Known rows, with every step that occurs:
lotop/nodolub/ruzim/sezi/vilakan/kevu: [-0.30 -0.23 -0.02 -0.16  0.10  0.09  0.08  0.02 -0.02 -0.21 -0.06 -0.27
  0.10 -0.09  0.23 -0.21 -0.25  0.09  0.38 -0.12  0.41 -0.09 -0.02 -0.05]
gasu/kevu/vilakan/sezi/ruzim: [-0.45 -0.49  0.00  0.15  0.18  0.07  0.18  0.06 -0.13 -0.26  0.18 -0.06
 -0.01 -0.18  0.08  0.00  0.23 -0.04  0.19 -0.07  0.42 -0.27  0.10  0.11]
lotop/sutef: [ 0.14 -0.14 -0.04 -0.27  0.17  0.08 -0.15  0.01 -0.14  0.15  0.24 -0.08
 -0.22  0.01  0.10  0.07 -0.08  0.00  0.03 -0.10  0.01 -0.12  0.01 -0.07]
sezi/vilakan/kevu: [-0.26 -0.10  0.07  0.20 -0.06  0.08  0.04  0.08  0.07 -0.17  0.12  0.05
 -0.10 -0.07  0.00  0.05 -0.09 -0.04  0.09 -0.08  0.19 -0.05  0.09  0.15]
sezi/ruzim/nodolub: [-0.06 -0.24 -0.22 -0.11  0.14  0.01 -0.03 -0.21  0.01 -0.08 -0.11 -0.18
  0.15  0.02  0.11 -0.22 -0.15  0.11 -0.02 -0.24 -0.06 -0.06 -0.29  0.11]
sutef/lotop/nodolub: [ 0.04 -0.18 -0.30  0.02  0.14  0.13  0.03 -0.03 -0.17 -0.06 -0.33 -0.14
  0.05  0.12  0.02 -0.28 -0.22  0.19  0.23  0.08 -0.12  0.15  0.15  0.04]
sezi/ruzim/nodolub/gasu/kevu: [-0.44 -0.21 -0.23 -0.02  0.08  0.10  0.06 -0.11 -0.18 -0.22 -0.25 -0.20
  0.15 -0.23  0.37 -0.25 -0.26  0.07  0.20 -0.18  0.31 -0.22 -0.40  0.20]
nodolub/gasu/kevu/vilakan/sezi: [-0.57 -0.28  0.15  0.11  0.05  0.27  0.22  0.10 -0.30 -0.15  0.00 -0.02
 -0.08 -0.33  0.34  0.01  0.08 -0.09  0.29  0.06  0.65 -0.19  0.01 -0.01]
tase/nodolub/gasu/kevu/vilakan/sezi: [-0.67 -0.36  0.12  0.05  0.05  0.26  0.19 -0.08 -0.26 -0.07 -0.16 -0.11
  0.10 -0.33  0.61 -0.02 -0.09 -0.05  0.47  0.11  0.87 -0.16 -0.18 -0.07]
tase/nodolub: [-0.10 -0.07 -0.01 -0.08  0.01  0.00 -0.04 -0.18  0.03  0.07 -0.16 -0.09
  0.18  0.00  0.28 -0.03 -0.17  0.04  0.18  0.05  0.22  0.05 -0.18 -0.05]
gasu/nodolub/tase: [-0.06 -0.34  0.01 -0.27  0.03  0.26 -0.15 -0.26 -0.09  0.11 -0.31 -0.17
  0.17 -0.13  0.21 -0.14 -0.25  0.13  0.08  0.03  0.09  0.08 -0.13  0.07]
gasu/nodolub/ruzim: [-0.27 -0.23 -0.12 -0.08  0.14  0.12 -0.18 -0.17 -0.09 -0.12 -0.19 -0.13
  0.22 -0.08  0.23 -0.27 -0.24  0.01  0.12 -0.08  0.09 -0.06 -0.27 -0.03]
soga/sutef/lotop/nodolub: [ 0.09 -0.31 -0.30 -0.18  0.08  0.31 -0.01 -0.24 -0.21 -0.08 -0.14 -0.17
 -0.14  0.23  0.12 -0.20 -0.12  0.19  0.20 -0.04 -0.16  0.18  0.12  0.01]
lotop/sutef/soga: [ 0.23 -0.26  0.09 -0.13  0.04  0.06 -0.05  0.06 -0.07  0.11  0.24 -0.14
 -0.18  0.10  0.29  0.05 -0.14 -0.12 -0.02 -0.32  0.05 -0.12 -0.03  0.24]
kevu/vilakan/sezi: [-0.18 -0.31  0.14  0.03  0.11  0.17  0.13  0.00 -0.10  0.01  0.14  0.01
 -0.09 -0.08  0.08  0.04  0.18 -0.06  0.09  0.00  0.29 -0.05  0.12 -0.11]
ruzim/nodolub: [-0.05 -0.20 -0.06 -0.10  0.07  0.10 -0.02 -0.20 -0.14  0.07 -0.06 -0.07
  0.15  0.04  0.20 -0.08 -0.21  0.05 -0.03 -0.16  0.02  0.05 -0.12 -0.02]
ruzim/sezi/vilakan/kevu: [-0.26 -0.12  0.22 -0.04 -0.07  0.13  0.05  0.06 -0.01 -0.22  0.21 -0.11
 -0.04 -0.07  0.09  0.04  0.03 -0.07  0.14 -0.25  0.25 -0.03  0.10  0.02]
soga/sutef/lotop/nodolub/gasu/kevu: [-0.29 -0.29 -0.30 -0.09  0.00  0.40  0.09 -0.12 -0.41 -0.22 -0.28 -0.19
 -0.13 -0.01  0.38 -0.23 -0.22  0.15  0.42  0.02  0.20  0.01  0.02  0.09]
lotop/nodolub/gasu/kevu/vilakan: [-0.44 -0.44 -0.17  0.05  0.23  0.13  0.22  0.11 -0.19 -0.08 -0.25  0.11
 -0.14 -0.20  0.23 -0.17 -0.40  0.07  0.37  0.10  0.70 -0.06  0.02  0.06]
tase/nodolub/ruzim/sezi: [-0.18 -0.08  0.01 -0.37  0.06  0.05 -0.12 -0.23 -0.04 -0.11 -0.19 -0.38
  0.36 -0.13  0.43 -0.19 -0.09  0.02  0.36  0.03  0.40 -0.05 -0.33 -0.16]
kevu/vilakan/sezi/ruzim: [-0.19 -0.35 -0.02  0.03  0.20  0.06  0.12 -0.02  0.06 -0.15  0.10 -0.11
 -0.10 -0.10  0.00 -0.09  0.24  0.00  0.09 -0.09  0.20 -0.15 -0.04  0.04]
nodolub/gasu/kevu/vilakan/sezi/ruzim: [-0.57 -0.32 -0.03  0.11  0.12  0.16  0.21  0.09 -0.14 -0.28 -0.04 -0.13
 -0.09 -0.35  0.25 -0.13  0.13 -0.04  0.31 -0.03  0.57 -0.31 -0.18  0.13]
tase/nodolub/ruzim/sezi/vilakan: [-0.32 -0.26 -0.09 -0.25  0.10  0.18 -0.17 -0.21  0.11 -0.25 -0.07 -0.27
  0.12 -0.15  0.45 -0.14 -0.23 -0.05  0.39 -0.05  0.46 -0.08 -0.30 -0.04]

Rows:
[-0.60 -0.48  0.09  0.01  0.10  0.37  0.21 -0.11 -0.44 -0.08 -0.07 -0.09
  0.07 -0.29  0.54 -0.08 -0.12 -0.05  0.25 -0.11  0.68 -0.15 -0.12 -0.05] | ruzim/nodolub/gasu/kevu/vilakan/sezi
[-0.35 -0.38 -0.11 -0.11  0.19  0.27  0.13 -0.18 -0.12 -0.11 -0.20 -0.25
 -0.04 -0.23  0.36 -0.31 -0.08  0.05  0.19 -0.23  0.36 -0.13 -0.43  0.04] | kevu/vilakan/sezi/ruzim/nodolub/gasu
[ 0.11 -0.28 -0.05 -0.33  0.01  0.24 -0.08 -0.33 -0.11  0.16 -0.30 -0.24
  0.20 -0.15  0.25 -0.11 -0.25  0.16  0.05  0.07  0.14  0.07 -0.13  0.08] | ruzim/nodolub/tase
[-0.22  0.10 -0.06 -0.12 -0.06  0.08  0.00 -0.14  0.01  0.04 -0.38 -0.15
  0.10 -0.16  0.44 -0.16 -0.27  0.06  0.32  0.09  0.37  0.03 -0.45 -0.02] | tase/nodolub/gasu
[-0.08 -0.63 -0.06 -0.31  0.20  0.31  0.02 -0.36 -0.07  0.02 -0.18 -0.33
  0.10 -0.25  0.25 -0.22 -0.01  0.17  0.16 -0.02  0.34 -0.09 -0.18  0.13] | kevu/vilakan/sezi/ruzim/nodolub/tase
[-0.35 -0.11  0.10 -0.08 -0.01  0.13 -0.05  0.01  0.00 -0.36  0.09 -0.23
  0.07 -0.21  0.16 -0.13 -0.02 -0.07  0.27 -0.12  0.37 -0.16 -0.06  0.02] | nodolub/ruzim/sezi/vilakan/kevu
[-0.09 -0.01  0.01 -0.03 -0.01  0.01  0.12 -0.01  0.02 -0.07  0.04 -0.28
  0.10 -0.05  0.10 -0.04  0.28  0.06  0.07 -0.14 -0.08 -0.18 -0.15  0.00] | vilakan/sezi/ruzim
[-0.49 -0.69 -0.04  0.05  0.25  0.17  0.16 -0.15 -0.27 -0.18  0.11 -0.13
  0.15 -0.15  0.29 -0.08  0.03  0.01  0.15 -0.23  0.46 -0.23 -0.03  0.07] | gasu/kevu/vilakan/sezi/ruzim/nodolub
[-0.34 -0.78 -0.05 -0.18  0.19  0.29  0.09 -0.27 -0.24 -0.10 -0.11 -0.29
  0.20 -0.34  0.33 -0.12 -0.01  0.13  0.24  0.02  0.57 -0.20 -0.02  0.18] | gasu/kevu/vilakan/sezi/ruzim/nodolub/tase
[-0.20 -0.18 -0.08 -0.17  0.08  0.18 -0.13 -0.02  0.08 -0.33  0.08 -0.18
 -0.07 -0.14  0.18 -0.13 -0.06 -0.11  0.18 -0.09  0.24 -0.14 -0.11  0.01] | nodolub/ruzim/sezi/vilakan
[-0.52 -0.55 -0.27  0.04  0.27  0.16  0.05 -0.12 -0.15 -0.29 -0.21 -0.04
 -0.04 -0.29  0.26 -0.32 -0.29  0.00  0.23 -0.16  0.59 -0.19 -0.31  0.24] | sezi/ruzim/nodolub/gasu/kevu/vilakan
[-0.46 -0.18  0.08 -0.16  0.00  0.12 -0.09 -0.17  0.03 -0.30 -0.06 -0.32
  0.25 -0.21  0.44 -0.14 -0.19 -0.02  0.45 -0.07  0.58 -0.10 -0.25 -0.02] | tase/nodolub/ruzim/sezi/vilakan/kevu
[-0.55 -0.36  0.10 -0.13  0.08  0.25 -0.13 -0.12 -0.10 -0.34  0.01 -0.25
  0.19 -0.14  0.33 -0.23 -0.22 -0.07  0.26 -0.32  0.34 -0.09 -0.19 -0.01] | gasu/nodolub/ruzim/sezi/vilakan/kevu
[-0.45 -0.45  0.18  0.16  0.10  0.17  0.19  0.08 -0.28 -0.11  0.23  0.04
 -0.01 -0.17  0.17  0.14  0.18 -0.10  0.16  0.02  0.52 -0.17  0.26 -0.03] | gasu/kevu/vilakan/sezi
[-0.17 -0.06 -0.24 -0.13  0.08  0.10  0.00 -0.18 -0.02 -0.11 -0.33 -0.24
  0.06 -0.15  0.29 -0.35 -0.25  0.11  0.11 -0.22  0.08 -0.09 -0.56  0.14] | sezi/ruzim/nodolub/gasu
[-0.25 -0.03 -0.08 -0.16 -0.01  0.20  0.14 -0.18 -0.15 -0.04 -0.25 -0.42
  0.18 -0.16  0.46 -0.25 -0.03  0.10  0.16 -0.24  0.08 -0.17 -0.53 -0.01] | vilakan/sezi/ruzim/nodolub/gasu
